Each row comes from the steps of one walk. Every step used is in the known rows, and no mark comes twice. Write the walk behind each row, first mark first.
In the rows, 128 means zero.
Known rows:
vasut > nubo > ribuv > tabe > ranepa > peku: 115	128	139	117	155	136	106	117	126	143	166	114	115	135	120	130	136	112	127	178	150	141	110	132	136	122	117	142	113	132	48	131	93	129	137	117	125	128	124	132	132	147	132	134	152	129	141	137	162	115	136	102	134	152	192	128	127	121	128	106	127	119	127	94	140	118	132	150	172	130
sapa > kuvik > zinok > fenav > lomes: 109	107	126	135	110	77	174	136	132	121	54	137	144	129	143	111	116	136	135	88	107	115	141	108	108	128	152	130	145	75	183	124	183	136	118	123	134	106	127	121	115	91	116	116	99	131	113	152	83	126	120	141	107	111	69	128	140	139	126	106	135	146	127	194	123	104	122	102	81	142
fenav > zinok: 129	134	136	143	120	112	138	128	129	122	80	142	134	119	135	135	111	135	139	127	130	119	138	117	122	117	142	120	136	118	163	133	134	132	123	130	131	126	134	125	128	114	127	121	121	130	120	122	105	137	123	156	120	137	99	126	127	138	129	123	143	129	128	149	125	123	127	121	99	114
fenav > lomes: 128	127	125	136	117	114	134	128	128	123	83	132	138	125	134	135	132	134	135	121	135	129	134	107	114	118	141	119	135	107	163	129	141	135	117	128	133	126	127	123	119	112	126	124	122	127	122	122	95	136	124	157	120	131	104	125	131	137	126	127	138	126	129	147	122	122	126	122	106	107
fenav > zinok > peku > ranepa > tabe > ribuv: 100	115	150	129	138	128	94	129	129	120	167	127	126	119	134	114	88	138	139	86	106	129	122	135	132	145	126	122	134	130	130	123	109	126	140	135	131	126	141	132	122	183	130	166	124	121	130	120	152	132	132	122	129	114	92	132	130	113	126	137	113	129	137	122	139	108	123	107	123	126
fene > ribuv > nubo: 150	133	91	118	122	154	127	133	125	131	121	124	126	131	118	126	130	124	135	140	139	142	128	129	127	138	128	135	134	139	131	130	134	125	130	132	128	130	120	129	124	162	134	125	129	126	135	131	123	131	129	125	135	128	114	129	115	129	130	141	140	128	137	119	130	151	129	124	132	149
lomes > fenav > zinok > kuvik: 120	132	142	155	124	87	142	126	134	119	63	123	132	106	139	121	81	140	148	119	123	121	153	107	118	120	156	122	151	81	181	130	147	130	127	126	126	116	146	123	126	120	126	135	110	123	123	135	76	129	122	180	106	141	61	125	135	151	133	114	141	125	128	197	125	117	128	103	74	119
peku > zinok > kuvik > sapa: 138	135	127	132	103	116	149	114	134	122	88	128	135	130	136	130	125	136	123	108	105	106	150	132	134	121	135	119	132	117	158	124	155	121	126	118	126	119	131	128	134	71	123	113	107	133	114	139	115	122	120	147	125	118	112	125	143	136	138	141	136	138	116	186	114	141	130	128	108	125
parid > vasut > nubo > ribuv: 144	137	118	144	125	114	150	129	119	134	120	143	122	133	111	148	150	116	106	187	166	128	125	113	134	108	129	137	117	149	127	139	127	133	129	131	124	131	108	127	141	67	126	75	138	129	132	139	101	142	128	133	118	150	171	124	139	131	126	99	131	124	128	85	122	127	138	152	130	149
fene > ribuv > tabe > ranepa: 126	129	120	110	142	157	104	112	127	136	147	113	122	133	127	125	137	126	143	150	132	148	119	137	127	143	120	132	126	131	86	126	106	126	139	130	137	130	128	133	121	174	132	144	141	129	131	133	163	116	129	98	138	128	143	129	114	124	130	132	133	128	131	118	136	130	128	129	149	124
nubo > ribuv: 135	131	116	135	117	133	125	125	126	129	86	144	130	128	132	133	144	124	118	157	139	140	128	122	127	119	133	122	127	136	136	132	125	129	125	130	133	132	119	126	129	107	126	108	130	131	124	130	111	134	126	146	127	134	136	124	129	133	125	110	145	129	130	114	126	137	130	139	132	126
vasut > nubo > ribuv > fene: 140	132	110	129	130	129	135	128	122	138	115	136	124	133	125	125	126	116	116	180	154	139	124	119	129	113	124	142	121	143	114	136	116	128	125	119	126	130	116	132	130	132	126	110	144	129	136	139	110	139	130	142	126	145	160	126	126	126	127	104	142	119	132	98	131	129	131	140	144	142
tabe > ranepa: 127	130	133	125	132	134	125	121	129	130	112	135	128	130	122	134	140	128	128	136	134	131	126	129	122	123	126	120	130	128	115	127	125	129	125	129	134	132	129	128	126	124	129	125	125	134	121	115	140	123	125	123	134	124	135	125	120	131	127	130	135	126	127	126	126	131	127	135	128	103
sapa > kuvik: 139	129	109	133	108	129	164	115	130	122	92	142	127	136	131	137	148	135	129	128	120	111	144	121	119	115	131	122	132	127	157	130	143	127	128	125	137	126	119	129	129	93	121	111	117	133	117	131	114	130	121	121	124	120	117	129	126	131	129	134	143	134	127	140	120	137	130	133	115	121
parid > vasut > nubo > ribuv > tabe: 145	137	123	139	134	123	141	120	118	139	142	133	117	136	121	146	147	112	117	191	163	133	126	116	134	109	123	145	112	150	109	138	113	132	136	129	123	130	104	129	135	95	130	95	149	126	134	145	116	135	130	111	122	155	181	127	133	124	129	101	131	123	128	86	128	120	137	149	142	143
lomes > fenav > zinok > peku > ranepa: 101	120	148	145	126	92	121	131	130	121	100	131	133	105	136	112	102	143	139	89	118	127	134	108	120	126	142	118	137	117	185	131	127	130	130	130	129	127	143	122	123	133	129	151	113	119	128	121	103	145	128	181	110	123	70	130	135	133	124	115	118	126	139	148	128	104	126	105	80	120
sapa > kuvik > zinok: 133	118	119	129	106	118	178	127	130	123	85	148	134	140	135	131	141	137	127	119	110	103	147	124	120	121	133	128	135	125	170	128	155	126	126	124	137	118	118	124	128	84	116	98	108	137	112	139	113	129	120	111	119	115	109	129	130	129	131	126	140	147	123	155	121	136	125	127	109	148
lomes > fenav > zinok > peku: 113	122	145	146	117	83	134	139	132	120	83	134	136	104	138	125	107	137	142	109	127	123	143	105	114	120	149	115	142	107	209	132	134	132	131	128	124	124	136	121	125	121	129	140	114	121	124	122	84	139	124	185	108	133	56	128	138	139	124	110	137	127	140	157	128	109	126	107	74	114
parid > vasut > nubo: 151	140	125	142	122	113	160	130	121	131	127	143	124	139	111	156	148	125	113	165	160	110	134	116	129	106	127	133	117	147	145	136	140	136	126	131	123	133	109	125	140	67	127	87	133	130	126	126	104	141	126	123	117	141	154	127	141	131	128	120	127	123	127	104	120	124	138	147	117	132
vasut > nubo > ribuv > tabe: 140	133	114	132	128	130	128	120	123	138	116	132	119	137	129	135	138	115	122	177	149	138	124	119	130	112	125	140	119	142	113	136	113	133	134	123	128	128	112	130	127	119	131	115	144	128	130	142	120	134	130	128	123	148	164	127	129	123	127	107	143	126	132	102	130	121	133	142	144	129
lomes > fenav: 127	130	130	138	120	112	138	131	130	125	82	132	134	123	130	135	144	133	131	131	135	130	138	107	116	122	141	117	136	113	161	130	140	132	120	129	129	131	128	122	124	112	127	123	123	128	124	121	91	134	124	160	114	133	97	126	126	142	126	123	140	125	128	146	125	123	128	123	104	106
nubo > vasut: 157	135	106	137	120	129	160	132	125	126	115	137	129	133	120	141	139	125	122	136	146	129	128	122	128	118	128	125	133	144	152	131	140	134	122	138	129	132	120	127	133	97	130	110	128	132	129	119	110	136	125	128	125	134	134	124	131	135	126	131	137	129	125	114	119	143	133	133	123	131
nubo > ribuv > peku > ranepa: 121	132	127	125	138	151	108	122	126	131	123	131	125	127	137	118	142	129	120	145	125	146	121	129	130	123	122	131	118	130	100	131	105	122	122	128	134	134	132	127	126	129	125	119	142	128	134	132	141	130	131	132	136	132	174	128	122	126	125	116	125	121	130	100	129	136	129	150	147	128
vasut > parid: 154	138	117	138	121	129	164	132	127	127	130	140	130	132	123	146	144	128	121	146	145	116	132	118	122	114	131	126	124	145	147	134	146	136	122	130	129	131	119	125	138	96	128	109	128	130	122	117	105	139	125	130	120	132	139	125	127	136	126	130	131	129	127	118	120	137	131	136	121	117
tabe > ribuv > peku > zinok: 125	136	140	118	130	141	111	124	130	129	138	122	136	127	130	129	155	125	126	131	113	130	127	132	132	134	122	121	122	109	109	127	117	118	115	124	125	132	141	130	127	123	132	128	136	129	131	120	155	113	127	134	139	130	144	127	118	132	131	149	131	121	121	137	132	140	124	143	147	114
kuvik > zinok > peku > rudibe: 118	116	129	123	107	112	129	150	127	127	126	150	134	120	135	126	130	137	121	88	105	109	133	133	127	136	123	124	132	157	187	125	134	124	133	134	131	131	122	120	131	96	121	121	109	128	117	122	110	141	127	135	127	99	102	135	138	120	124	127	116	142	132	124	124	130	122	122	106	146
peku > ranepa > tabe: 119	128	136	125	130	152	107	122	127	122	145	130	123	137	129	132	132	138	124	118	120	128	121	138	128	134	124	122	120	142	107	124	125	132	128	134	136	137	131	129	126	143	128	136	130	129	125	118	145	135	130	114	132	118	144	129	121	119	127	143	115	130	125	115	126	120	126	127	139	110
fene > ribuv > nubo > vasut: 168	135	80	123	125	154	151	140	121	132	145	117	125	135	107	125	126	119	129	141	155	146	121	125	134	137	124	141	139	149	128	132	136	130	127	141	122	128	118	131	130	157	135	121	131	127	143	133	121	132	129	113	134	139	130	128	119	132	130	140	135	129	133	104	123	157	134	124	134	173
parid > vasut > nubo > ribuv > peku: 142	140	124	137	136	123	147	133	121	136	140	134	119	131	118	143	151	116	110	199	160	128	126	116	134	105	124	143	112	133	110	140	114	128	125	125	120	132	113	127	142	77	124	81	150	127	138	139	113	130	129	120	123	158	196	127	138	129	127	98	131	116	130	84	128	132	137	165	144	148
kuvik > zinok > peku > ranepa > tabe > ribuv: 103	107	144	115	130	134	109	140	128	124	174	135	128	132	131	114	109	136	123	86	98	123	119	146	132	156	118	127	129	141	136	118	123	124	140	134	133	126	129	129	124	164	125	145	120	126	126	125	155	130	132	95	131	96	102	133	130	105	125	138	107	141	134	117	138	120	118	112	136	148
ribuv > tabe > ranepa > peku > zinok > kuvik > sapa: 117	130	152	115	139	130	122	103	136	131	159	98	126	132	138	122	119	128	138	114	103	113	135	150	138	135	120	131	122	107	78	119	123	116	138	110	120	119	140	132	132	127	127	153	125	132	128	140	174	96	127	104	139	126	152	128	135	125	141	142	118	131	113	177	129	133	127	133	145	118

Which walk is each row?
132	134	136	149	118	106	142	125	133	120	72	134	128	111	140	127	81	136	141	121	119	113	153	125	125	117	146	123	146	100	175	129	145	126	129	127	128	118	139	124	127	111	125	127	113	128	118	132	99	130	121	160	117	130	85	126	137	143	134	122	143	130	128	179	122	127	130	115	87	115
fenav > zinok > kuvik
121	129	142	116	133	141	123	118	137	122	159	102	128	131	139	122	112	132	131	121	93	114	139	145	139	143	124	127	129	91	97	118	127	113	133	112	123	118	140	136	129	138	124	137	129	127	130	142	157	97	127	98	134	123	133	129	138	124	140	153	127	130	117	174	133	142	125	129	151	131
ranepa > tabe > ribuv > peku > zinok > kuvik > sapa
175	138	102	143	125	128	185	138	124	128	155	136	128	135	111	145	138	123	117	147	162	122	128	117	131	112	127	132	128	157	143	136	148	142	120	139	124	130	115	128	144	90	130	106	131	132	132	118	102	140	125	118	122	141	151	123	131	136	125	128	127	129	123	104	116	143	136	135	127	143
nubo > vasut > parid
117	123	125	138	119	91	130	141	130	122	64	130	141	121	140	122	119	130	133	104	130	135	130	108	109	122	150	120	139	82	167	125	165	138	114	128	129	121	131	120	114	114	127	133	116	125	119	130	84	132	124	169	115	123	83	125	136	144	122	114	135	127	132	166	125	104	126	106	92	99
zinok > fenav > lomes
121	114	118	131	106	94	176	139	133	123	69	148	137	136	138	118	129	132	126	95	104	107	144	126	113	126	142	130	140	100	175	124	178	131	125	122	134	114	122	122	124	84	117	103	102	135	108	147	101	125	121	127	113	106	88	130	136	134	127	111	137	148	126	175	124	117	124	111	93	143
sapa > kuvik > zinok > fenav
110	130	160	113	137	131	104	118	132	130	144	118	136	128	121	133	158	127	124	123	122	128	116	144	136	132	123	115	114	124	83	124	118	126	119	123	122	136	145	128	133	111	132	139	129	135	130	113	164	111	129	139	141	130	162	126	122	134	129	142	117	124	117	138	130	130	124	143	145	105
tabe > ranepa > peku > zinok
133	136	136	132	149	128	127	114	120	142	162	125	115	136	115	138	144	111	119	192	166	139	116	123	137	114	118	147	112	147	73	136	101	131	137	128	125	129	112	132	133	116	132	103	150	130	137	143	143	124	131	94	127	153	195	125	127	122	130	99	126	121	125	82	133	116	136	151	152	142
parid > vasut > nubo > ribuv > tabe > ranepa
119	131	135	120	130	137	105	132	128	126	146	130	126	126	127	137	143	136	127	109	119	118	123	134	131	132	122	120	125	145	113	126	122	125	125	131	129	138	134	122	135	120	124	134	130	128	128	113	130	131	133	130	136	122	147	132	130	127	125	141	115	124	124	114	127	134	128	139	136	123
ranepa > peku > rudibe
128	130	125	124	145	132	115	114	124	142	138	124	116	135	122	128	134	113	124	182	153	141	115	126	132	118	120	142	119	137	74	134	99	129	135	120	130	128	119	133	126	139	133	124	145	131	133	140	147	124	131	110	129	147	175	125	124	122	127	103	137	125	127	98	135	115	132	143	155	128
vasut > nubo > ribuv > tabe > ranepa
101	116	146	123	147	136	93	133	128	124	186	115	124	115	138	102	75	135	145	97	109	132	121	139	131	147	119	133	132	132	116	124	98	121	139	129	127	125	143	136	119	220	129	178	135	119	138	124	162	130	136	119	136	117	99	134	121	108	128	140	112	122	137	119	144	112	121	102	137	132
fenav > zinok > peku > ranepa > tabe > ribuv > fene
113	131	149	123	119	103	118	139	133	126	106	127	141	122	132	127	150	121	120	98	111	128	122	141	127	131	137	115	119	102	125	122	153	133	112	121	116	132	141	121	129	90	131	136	121	131	122	122	126	118	128	169	128	125	126	126	131	141	123	128	120	126	123	162	128	118	126	126	119	102
ranepa > peku > zinok > fenav
115	126	134	104	155	159	95	118	129	136	176	105	122	134	126	126	139	124	145	146	130	144	112	145	131	147	116	134	121	126	61	124	102	126	142	127	130	132	133	131	126	184	131	155	148	128	138	130	180	105	134	94	143	134	159	131	117	121	129	135	123	122	130	115	142	132	127	135	167	127
fene > ribuv > tabe > ranepa > peku
116	124	135	136	114	106	112	140	129	121	118	141	131	106	137	126	108	143	135	89	114	114	134	124	129	126	131	118	137	144	183	130	118	126	132	134	127	131	136	124	128	118	127	142	115	122	120	118	107	143	128	163	126	117	91	133	142	128	125	125	123	131	133	130	125	118	126	116	91	125
fenav > zinok > peku > rudibe
138	119	105	117	140	157	119	139	124	129	216	110	115	132	110	113	104	119	125	94	130	139	110	142	141	150	109	140	134	159	111	123	116	125	138	141	120	128	123	136	125	206	139	160	130	120	147	120	159	133	136	82	141	114	119	133	120	106	127	154	108	128	135	84	132	137	128	112	152	158
zinok > peku > ranepa > tabe > ribuv > nubo > vasut
142	127	109	120	149	168	121	130	123	128	205	109	115	141	108	116	105	121	128	112	137	144	109	139	142	150	113	142	136	150	75	124	119	126	131	140	124	128	129	138	123	210	137	147	136	125	147	122	160	129	136	75	142	124	138	130	110	116	130	159	113	128	125	93	132	140	128	116	161	163
peku > ranepa > tabe > ribuv > nubo > vasut
135	131	109	128	126	140	124	128	125	132	108	135	130	125	135	123	130	120	124	161	141	146	127	126	124	122	126	133	126	138	122	132	114	122	124	124	130	130	121	130	125	144	125	123	140	129	133	134	118	132	129	144	134	137	143	126	116	128	127	111	145	121	131	108	129	138	127	135	146	130
nubo > ribuv > fene
124	126	130	123	133	150	109	129	129	124	148	128	125	137	126	137	126	128	131	134	123	130	124	135	126	141	126	120	132	125	107	122	126	131	131	130	134	132	126	133	125	163	130	137	136	128	127	120	141	124	129	101	132	125	119	127	119	121	128	145	134	127	127	120	136	128	124	124	150	117
ranepa > tabe > ribuv
116	126	139	105	142	142	106	102	134	133	167	91	127	133	134	114	120	128	142	121	106	130	128	153	145	149	120	135	123	110	66	119	118	116	147	114	125	118	142	134	133	152	127	153	130	128	135	152	181	90	130	98	143	129	153	130	136	124	140	144	116	132	116	171	134	139	129	132	154	143
fene > ribuv > tabe > ranepa > peku > zinok > kuvik > sapa
111	126	148	134	114	85	122	132	131	124	67	127	152	117	138	118	137	126	126	93	118	136	126	115	117	126	149	115	129	82	158	124	164	138	106	126	120	123	142	121	115	91	132	136	112	128	119	130	97	129	124	193	119	122	95	123	134	147	123	123	127	129	125	183	121	101	124	109	92	99
peku > zinok > fenav > lomes
111	128	138	111	148	163	83	135	129	126	190	113	122	128	130	126	131	133	134	124	112	129	118	138	133	148	115	127	127	126	77	123	101	120	130	130	133	135	137	134	125	178	127	146	147	124	135	120	157	115	136	88	143	121	152	134	118	116	128	151	118	120	124	106	139	130	123	134	166	128
ranepa > tabe > ribuv > peku > rudibe
123	129	131	122	142	144	103	112	127	137	127	122	122	127	133	124	140	118	133	166	138	150	118	132	127	127	122	133	123	135	82	129	99	125	135	126	134	130	124	131	121	153	132	136	141	132	130	135	155	116	129	110	138	137	159	125	114	124	128	112	139	126	127	107	133	125	127	138	157	116
nubo > ribuv > tabe > ranepa
108	111	140	120	120	128	123	142	128	123	154	138	129	132	136	122	118	138	120	89	102	114	124	146	128	141	122	126	122	147	155	121	131	130	137	133	132	130	124	124	127	129	124	140	116	127	121	124	143	137	130	113	126	101	113	133	134	109	125	133	108	145	133	121	128	117	121	116	121	138
kuvik > zinok > peku > ranepa > tabe
115	123	138	122	141	159	97	122	128	124	166	126	123	138	125	126	121	134	127	111	117	134	115	139	132	146	120	123	128	134	86	121	117	129	132	135	138	134	134	133	121	177	129	142	134	127	131	120	160	127	133	95	136	113	131	129	118	115	127	151	115	126	125	109	135	122	125	123	152	123
peku > ranepa > tabe > ribuv
125	125	131	141	110	102	133	137	130	121	94	141	133	111	138	133	110	135	137	112	121	118	141	121	121	117	138	117	135	124	200	132	130	130	132	130	127	127	130	123	127	111	129	138	116	124	119	118	107	140	124	166	121	125	78	130	140	131	125	120	139	130	140	142	126	123	127	118	89	112
fenav > zinok > peku
135	130	117	122	134	146	123	130	127	130	133	128	129	129	130	122	120	122	134	136	130	136	129	129	122	133	120	131	135	127	119	127	122	119	126	126	131	129	128	132	121	174	128	136	139	127	131	122	136	125	129	116	138	124	115	127	113	125	130	142	141	118	130	117	137	139	124	125	147	122
tabe > ribuv > fene
100	127	161	117	138	108	103	130	134	131	129	119	138	123	126	120	148	122	122	102	116	134	112	145	129	135	131	117	117	99	87	120	141	132	115	120	118	129	149	126	129	113	132	142	123	134	126	120	155	108	129	154	135	125	140	125	124	138	124	124	114	124	120	158	131	113	125	125	132	100
tabe > ranepa > peku > zinok > fenav
129	133	137	126	115	117	141	116	136	123	113	119	135	128	137	132	125	132	125	105	102	104	145	140	136	126	132	120	126	111	133	122	150	121	129	112	120	121	136	126	141	80	121	123	114	132	122	136	128	113	124	140	128	124	127	127	149	136	137	142	125	132	115	185	122	145	130	135	123	127
ranepa > peku > zinok > kuvik > sapa
124	123	123	130	114	129	122	130	128	126	124	141	125	123	131	127	134	134	121	97	118	123	128	133	125	123	121	119	122	151	170	127	123	126	131	134	131	136	126	124	126	114	127	134	118	125	121	114	132	146	127	142	129	103	115	131	133	120	123	132	117	130	138	110	122	126	128	127	111	113
zinok > peku > ranepa
114	119	135	123	123	141	106	133	128	123	160	131	123	127	132	130	129	135	122	100	113	124	122	141	128	132	120	120	118	149	141	122	118	129	137	133	130	137	126	128	126	143	128	151	124	124	125	115	145	139	131	124	130	105	124	133	135	111	122	138	111	131	137	108	128	118	126	123	127	111
zinok > peku > ranepa > tabe
184	138	74	129	132	153	176	143	121	134	184	115	124	136	101	130	127	116	125	156	169	138	119	121	138	134	123	149	132	164	118	136	145	134	125	141	118	126	115	132	140	147	136	117	135	125	146	131	113	135	130	100	129	144	146	127	121	134	129	137	126	127	130	95	123	161	137	126	137	183
fene > ribuv > nubo > vasut > parid
169	136	94	132	122	142	162	137	123	130	130	124	124	132	112	134	128	117	126	134	152	132	128	122	130	123	124	137	136	147	141	133	141	131	122	134	120	129	116	129	130	135	135	119	126	128	137	121	112	136	127	118	131	135	128	127	117	133	130	140	138	128	128	110	119	152	132	127	126	148
ribuv > nubo > vasut
121	130	133	122	146	156	109	125	129	128	152	124	125	131	132	117	133	133	130	119	115	135	123	131	128	136	116	130	125	118	98	126	109	117	124	129	136	133	139	130	123	160	126	128	140	126	134	119	159	123	131	107	140	119	144	131	115	123	128	147	120	119	130	110	135	135	126	139	150	122
tabe > ribuv > peku > ranepa
